What can hang from each mark
romu: lakis rizas sezaziv
sezaziv: kupidef musuk romu savit
musuk: napav
rizas: romu
kupidef: sezaziv
lakis: romu
napav: musuk

Every row comes from one small tree of marks. Brackets hold a mark, then the marks that hang from it, in alphabetical order. Every link used is in the known rows. Which tree was each row made from?
In the rows, zero is written as 128.
Known rows
{romu lakis rizas {sezaziv {musuk napav}}}: [133 155 137 128 113 116 223  76  64 109 146 172 115 157 119 135 128  56
 136]
{romu lakis rizas sezaziv}: [135 191 154 130 130 114 220  98  50 130 141 147 116 139 136 157 126  85
 132]
{lakis {romu rizas {sezaziv kupidef savit}}}: [150 160 138 150 108 124 159  97  82 159 160 127 112 143 126 177 113  97
 125]
{lakis {romu rizas {sezaziv musuk}}}: [132 126 124 134  93 114 179 127 118 152 168 152 110 155 133 157 147  81
 135]
{romu {sezaziv musuk savit}}: [150 126 109 135 102 136 122 102 105 108 118 169 124 144 124 143  96  66
  92]
{kupidef {sezaziv musuk {romu lakis rizas}}}: [136 139 114 128 113 116 213 106  84 105 125 132  70 137  97 140 126  56
 128]
{romu lakis rizas {sezaziv savit}}: [147 194 151 133 133 119 206  85  44 116 135 161 123 135 127 166 108  87
 115]
{kupidef sezaziv}: [136 136 103 125 121 128 125 114 114 120 138 147 114 140 121 135 110 112
 117]
{sezaziv romu}: [129 114 112 128 118 135 135 132 147 125 121 111  95 119 101 138 136 138
 147]
{rizas {romu lakis sezaziv}}: [135 149 121 131 113 131 161  94  74 113 158 152  84 136 114 155 151 106
 137]
{sezaziv kupidef romu}: [135 118 117 143 113 138 133 119 126 137 110  80  89 119 102 131 117 116
 135]
{sezaziv kupidef {musuk napav} {romu lakis} savit}: [143  99 112 145 111 143 163  62  97  75  95 118  77 128  65 125 105  77
 118]
{kupidef {sezaziv {musuk napav} savit}}: [146 100  85 130 108 135 112  79 119  86 138 186 116 150  96 125  94  82
 105]
{lakis {romu {sezaziv kupidef {musuk napav} savit}}}: [148  97  97 149  84 142 122  70 115 113 149 156 102 158  96 149 110  85
 114]
{napav musuk}: [136  88 121 129 114 123 141 126 131 101  99 137 125 126 144 124 121  95
 134]
{rizas {romu lakis {sezaziv kupidef {musuk napav}}}}: [138 117 111 144  92 136 159  56  65 105 150 146  73 152  97 128 135  51
 130]
{sezaziv kupidef musuk {romu rizas} savit}: [148 120 133 148 110 127 157 112 105 139 112  91  94 123 106 133 101  54
 119]
{lakis {romu sezaziv}}: [132 127 109 132 101 132 135 122 129 136 161 151 109 146 121 167 146 142
 137]
{sezaziv {musuk napav} {romu lakis}}: [125  94 106 128 110 135 179  91 125  77 113 137  79 132  75 122 143 101
 143]

Write each row's tree
[131 153 132 132 108 116 177 125 112 163 179 145 117 147 134 173 153 123
 151] => {lakis {romu rizas sezaziv}}
[154 172 151 148 115 120 203  69  29 117 114 134 108 144 125 144  85  18
  88] => {romu lakis rizas {sezaziv kupidef musuk savit}}
[141 144 130 144 103 130 176  77  56 107 101 125  98 149 120 128  99  36
  89] => {romu lakis {sezaziv kupidef musuk}}
[149 138 113 132 116 121 198  93  80  89 121 146  76 130  88 151 109  59
 112] => {kupidef {sezaziv musuk {romu lakis rizas} savit}}
[149  96 110 148 103 142 115 105 123 113  95  98  86 123  93 127  96  72
 104] => {sezaziv kupidef musuk romu savit}
[135 167 147 131 116 111 216  99  60 120 128 152 111 149 134 141 125  44
 115] => {romu lakis rizas {sezaziv musuk}}
[152 135 119 146 105 139 168  42  53  82 110 158 103 150  97 133  86  51
  95] => {romu lakis {sezaziv kupidef {musuk napav} savit}}
[152 121 106 147  96 143 126  64  88 111 125 156 118 153 108 129  80  57
 101] => {romu {sezaziv kupidef {musuk napav} savit}}
[152 103  98 148  87 145 105  67  90 121 159 157  94 149  99 134 112  57
 120] => {rizas {romu {sezaziv kupidef {musuk napav} savit}}}
[150 124 101 132 106 123 157 114 112 119 134 144  90 134  99 148 103  63
 118] => {kupidef {sezaziv musuk {romu rizas} savit}}
[148 167 120 130 130 123 200  91  72 101 133 141  80 123  88 167 110  97
 129] => {kupidef {sezaziv {romu lakis rizas} savit}}
[156 182 147 147 119 125 164  90  57 156 137 126 128 137 137 155  83  69
 110] => {romu rizas {sezaziv kupidef savit}}
[132 111 104 130  97 134 162  73  86  94 163 180  82 151  97 134 153  76
 140] => {rizas {romu lakis {sezaziv {musuk napav}}}}
[147 112 122 147 113 139 156  85  90  83  82  99  75 120  80 131  99  66
  98] => {sezaziv kupidef musuk {romu lakis} savit}
[127 156 147 128 134 117 217 118  94 122 127 107  89 119 105 148 147 115
 154] => {sezaziv {romu lakis rizas}}
[150 113  93 131 110 131 108 101 114  96 122 165 114 142 113 131  89  67
  85] => {kupidef {sezaziv musuk savit}}
[133 105 124 142 102 124 178 102 118 144 132  99  93 138  98 115 124  69
 153] => {sezaziv kupidef {musuk napav} {romu rizas}}
[134 133 147 144 114 119 214 104  78 125 105  81  76 127 103 125 124  48
 126] => {sezaziv kupidef musuk {romu lakis rizas}}
[150 151 132 135 109 120 163 108  84 135 137 164 130 144 136 148 102  48
 105] => {romu rizas {sezaziv musuk savit}}
